What can hang from each mark:
P: U Z
F: V X
X: F
V: B F M S W
K: F Z
S: V
Z: K P
B: V
W: V

Each row was made from one small tree. Brackets hold a mark, then the marks that hang from it, in alphabetical order. Every link used is in the known rows. Write each row's tree.
Known rows:
{V B F M S W}: [-0.74 -0.93  0.20  6.64  0.44  1.54  0.64  3.71  2.79 -3.69 -5.69 -6.33
 -7.65  0.64 -3.38  0.75  2.09 -1.51  0.17 -0.37 -1.70 -4.18]
{F V X}: [ 0.50 -2.22  0.87  0.51 -1.09  0.29  1.96 -0.51 -1.54 -2.32 -0.73  1.63
  2.05 -0.14  2.72 -1.79  0.16 -0.36 -1.14  0.80  2.16 -2.50]
{S {V B F M W}}: [ 0.61 -1.33 -0.87  4.74  1.29 -0.11 -0.11  3.23  2.17 -4.21 -4.06 -3.03
 -7.71  0.78 -3.89  0.60  2.82 -3.02  0.20  0.39 -1.25 -3.64]
{K {F {V B S} X} Z}: [ 2.06 -3.69  3.15  2.57 -1.50  1.26  0.07  0.93 -2.98 -0.86 -4.32 -5.39
 -0.98  1.16 -0.08 -1.60  4.29  0.95  0.49  1.53  2.90 -6.04]
{K {Z {P U}}}: [-0.62 -1.05  1.15  5.32  0.19  0.88  0.23 -1.37 -1.51  0.67  2.46 -4.02
 -1.43 -1.04 -0.90  0.51 -0.58  0.19 -1.16 -0.65  0.67 -3.09]
{B {V F M S}}: [-0.53 -0.98 -0.34  6.74  1.27  1.35  0.47 -0.86  1.71 -2.56 -0.92 -2.82
 -3.19 -0.40 -1.87  1.46  1.52  0.70  1.75 -0.70  1.61 -4.04]
{V B M W}: [-0.98 -0.88 -0.74  3.71 -0.40  0.02  0.22  2.75 -0.03 -2.50 -3.16 -4.36
 -5.30 -1.21 -1.64  0.84  1.80 -1.43 -1.24 -0.44 -2.29 -3.11]
{V B {F X} S}: [ 1.22 -1.45  1.54  3.38  0.41  3.66  1.56  3.63  2.54 -2.28 -5.14 -3.96
 -4.10  1.12 -1.57 -0.33  3.88 -2.33 -0.07  1.28  0.58 -4.35]
{F {V B M S W} X}: [-0.05 -3.05  0.51  4.38 -0.95  0.04  0.70  2.48 -0.60 -3.05 -5.35 -3.48
 -4.75  0.42  1.56 -0.91  1.87 -1.85 -0.36  0.98 -0.35 -5.28]
{P U {Z {K F}}}: [ 1.31 -3.22  1.36  2.65  0.28  1.97 -1.02 -0.54 -2.74  0.06 -0.23 -5.02
 -1.39 -1.60  1.07  0.99  0.15  2.76 -0.15  0.95  2.05 -2.46]
{X {F {V B M S W}}}: [-0.64 -0.79  1.46  7.15 -0.78 -0.45  1.49  2.04  0.24 -4.19 -2.96 -6.68
 -4.75  1.84 -2.66 -0.15  0.74 -0.42  0.49 -0.42 -0.76 -3.89]
{S {V B {F X} M}}: [ 1.56 -1.90 -1.54  2.01  1.54  2.09 -0.47  2.23  1.53 -2.78 -3.29 -1.76
 -5.33 -0.43 -1.01 -0.18  4.40 -3.42  1.09  0.90  1.32 -5.48]
{B {V S}}: [ 0.02 -1.04  2.07  5.75  0.13 -0.41  1.41 -0.76  0.42 -1.07 -0.45 -1.30
 -0.92 -0.12 -0.65  1.89  1.85  0.49 -0.05  0.47  0.82 -2.46]
{V M S W}: [-2.36 -1.32  0.94  7.09 -0.49 -0.86  0.27  1.01  1.59 -2.43 -3.92 -3.50
 -4.43 -1.27  0.47  0.98 -0.24 -0.43 -0.31 -0.86 -0.68 -3.28]
{Z {K {F {V B S} X}} {P U}}: [ 1.96 -3.06  2.26  2.96  1.93  4.81  2.31  1.69 -2.51  0.60 -0.80 -6.84
 -3.94  1.29  0.87 -0.14  1.90  0.80  1.09  3.67  1.61 -6.89]
{K F {Z P}}: [-0.89 -0.87  2.08  3.41 -0.06  0.81  1.49  1.08 -1.20  0.70  1.49 -3.94
  0.01  0.57 -2.52 -0.64  0.74  2.12  0.30 -0.61  1.60 -4.04]
{K {F {V S} X} Z}: [ 0.99 -3.95  3.49  3.49 -1.50  0.60  0.10 -0.90 -2.56 -1.22 -3.22 -3.07
  1.08  0.61  1.56 -2.15  1.84  1.83  0.64  0.94  4.41 -5.09]
{Z K {P U}}: [-0.76 -0.50  0.63  4.57  1.70  1.99  2.04 -0.46 -1.07  1.76  3.02 -3.54
 -2.34 -0.81  0.09  1.55 -1.06  0.62 -0.58  0.68 -0.02 -3.54]
{Z {K F} {P U}}: [ 0.02 -1.12  1.40  3.14  2.48  4.02  1.88  0.20 -1.51  0.76  2.47 -5.35
 -2.37 -0.80 -0.69  1.19 -0.74  2.15  0.29  1.65  1.18 -3.75]
{Z {K {F {V B W} X}} {P U}}: [ 2.22 -3.75  1.44  2.29  1.88  4.29  2.41  3.58 -2.95 -1.09 -0.85 -5.50
 -4.95  2.31 -0.51 -1.28  0.40 -0.44 -0.69  4.08  0.12 -5.01]
{W V}: [-0.08 -1.04  1.20  3.54 -1.45 -1.65  1.88 -0.36 -1.27 -1.62  0.45  0.71
  1.20  0.33 -0.25 -0.36 -0.97 -0.01 -0.72 -1.64  1.05 -0.69]

Write each row's tree:
[-0.45 -0.50 -1.27  1.08 -0.97 -0.50  0.88 -0.46 -2.45 -1.93 -0.50 -3.02
 -1.45 -1.40  0.12  0.31  1.81  0.64  0.02 -0.80 -0.20 -3.99] -> {F {V B M}}
[ 0.08 -2.42  0.14  5.72  0.59  3.03  0.27  4.55  2.77 -3.73 -6.80 -5.16
 -7.47  0.74 -1.43 -0.53  2.68 -3.06  0.12  0.75 -0.53 -5.16] -> {V B {F X} M S W}
[ 2.14 -4.68  1.17  1.71  0.48  3.48 -1.31  0.36 -2.66 -0.04 -1.50 -3.87
 -1.17 -1.50  3.03 -0.30  0.68  1.31 -0.31  2.04  3.17 -3.39] -> {P U {Z {K {F X}}}}
[ 0.41 -2.22 -1.19  3.17  0.70  3.20  0.27  4.50  1.61 -4.05 -5.03 -3.68
 -6.28  0.28 -1.81 -1.19  2.22 -3.17 -0.70  0.57 -0.65 -4.09] -> {V B {F X} M W}
[ 1.12 -3.87  3.06  4.68  0.32  2.96  0.46 -0.99 -2.45 -0.82 -0.19 -4.99
 -0.89  0.54  1.51 -1.56 -0.07  1.26  0.62  1.75  3.80 -5.51] -> {K {F {V S} X} {Z {P U}}}
[-0.30 -0.67 -1.07  3.68  1.34 -0.10 -0.18 -0.51  2.02 -3.11 -1.08 -0.48
 -3.39 -1.15 -1.31  0.64  1.44 -1.10  1.31 -0.77  1.70 -3.50] -> {S {V F M}}
[-0.90 -1.60  0.61  5.34 -1.14 -1.43  1.02  1.61 -0.56 -2.94 -4.23 -4.66
 -4.89  0.34 -0.33  0.40  1.33 -0.39 -0.20 -0.10 -1.49 -4.30] -> {F {V B M S W}}
[ 1.68 -3.76  1.33  1.81 -0.39  0.75 -0.27 -1.83 -4.40 -0.80  0.43 -3.76
  0.26 -0.43  1.91 -0.07 -0.79  3.82  0.00  1.12  2.70 -2.56] -> {P U {Z {K {F V}}}}
[ 2.59 -5.26  1.24  0.81 -0.20  2.30 -0.53 -0.93 -4.38 -0.81 -0.70 -2.62
  0.45 -0.33  3.88 -1.37 -0.22  2.27 -0.09  2.23  3.85 -3.55] -> {P U {Z {K {F V X}}}}
[ 0.86 -4.65  1.72  4.86 -1.28  0.56 -1.13  1.92 -2.69 -2.24 -5.93 -6.63
 -4.44  0.80 -0.01 -1.79  3.06  0.22  0.59  0.98  1.83 -6.84] -> {K {F {V B M S W} X} Z}
[-0.74 -2.66 -0.11  4.62  1.96  2.16  1.38 -0.12 -2.94 -1.39  1.59 -5.38
 -4.11 -0.10  0.23 -0.20 -2.81  2.34  0.63  1.26  0.73 -4.63] -> {Z {K {F {V M W}}} {P U}}
[ 0.90 -2.58  1.34  2.20  2.62  5.55  1.58  1.13 -1.48  0.77  1.38 -4.22
 -2.18 -0.75  1.23 -0.14 -0.07  0.53  0.19  2.77  2.30 -4.77] -> {Z {K {F X}} {P U}}
[ 0.28 -2.45  1.58  2.11 -0.67 -0.09  0.47  1.15 -1.94  1.05 -0.77 -3.09
  0.10  0.10  0.29  0.27  1.06  3.27  0.35  0.04  1.77 -3.14] -> {P {Z {K F}}}
[-0.80 -0.74  0.02  3.56 -1.03 -0.78  0.88 -0.36 -1.28 -1.56 -2.37 -4.51
 -2.70 -1.04  0.55  0.88  2.30  0.77  0.74 -0.63 -0.07 -5.11] -> {F {V B M S}}
[ 1.12 -3.95  1.46  1.11 -0.52  1.25  0.15  2.06 -1.90  0.94 -1.97 -1.96
  0.24  0.20  2.23 -1.08  1.65  1.71  0.24  1.13  2.94 -4.16] -> {P {Z {K {F X}}}}
[ 0.64 -0.70  0.89  3.73  0.23  1.72  1.90  4.41  1.93 -3.97 -4.13 -3.66
 -5.22  2.00 -4.79 -0.26  1.79 -2.00 -1.73  0.55 -2.11 -1.45] -> {V B F W}
[ 1.25 -4.67  2.66  2.76 -1.56  0.14  0.16  0.89 -3.02 -2.90 -3.26 -1.70
  0.14  1.57  0.28 -3.27  0.32  0.63 -1.17  1.28  2.93 -3.17] -> {K {F {V W} X} Z}
[-1.22 -0.05 -0.05  3.66 -0.66 -0.18  1.35 -1.81 -1.16 -3.43  1.86 -2.75
  0.84 -0.42 -0.48 -0.74 -1.22  1.49  0.85 -1.75  2.02 -2.65] -> {X {F {V M}}}
[-0.12 -1.68  3.16  5.17  0.69  0.47  4.23  4.47 -1.12  0.19 -2.02 -6.16
 -4.88  4.27 -2.85 -0.17  1.24  1.62  0.73  2.21 -1.18 -5.76] -> {Z {K {F {V B S W}}} P}
[-0.28 -1.66 -1.08  5.99  1.27  0.97  0.56  0.96  1.21 -4.32 -1.05 -1.42
 -4.15  0.49 -3.21  0.24  0.07 -0.48 -0.01 -0.27  0.11 -2.15] -> {B {V F M W}}
[-0.50 -1.61 -1.42  2.30  0.79  3.32  0.21  0.79  1.39 -2.99 -2.09 -1.16
 -1.85 -1.59  0.71 -1.16  0.79 -1.11  0.37 -0.55  2.23 -3.94] -> {V {F X} M}
[-0.64 -1.87  0.20  8.44  1.21  0.69  0.58  1.11  2.40 -4.04 -2.92 -2.95
 -5.40  0.97 -2.75  0.90  0.48 -0.41  0.75 -0.19  0.21 -3.23] -> {B {V F M S W}}
[-1.82 -1.00  0.35  4.45 -1.05 -1.46  0.89 -2.11 -0.81 -1.87 -1.22 -2.13
 -0.57 -1.56  2.16  0.44 -0.18  1.61  0.90 -1.19  1.44 -4.14] -> {F {V M S}}
[ 0.88  0.32  1.58  2.39 -0.91  0.41  2.65  1.03 -1.27 -3.15  0.57 -3.93
 -0.08  1.89 -3.15 -0.58  1.48  0.32 -0.47 -0.06  0.22 -1.92] -> {X {F {V B}}}
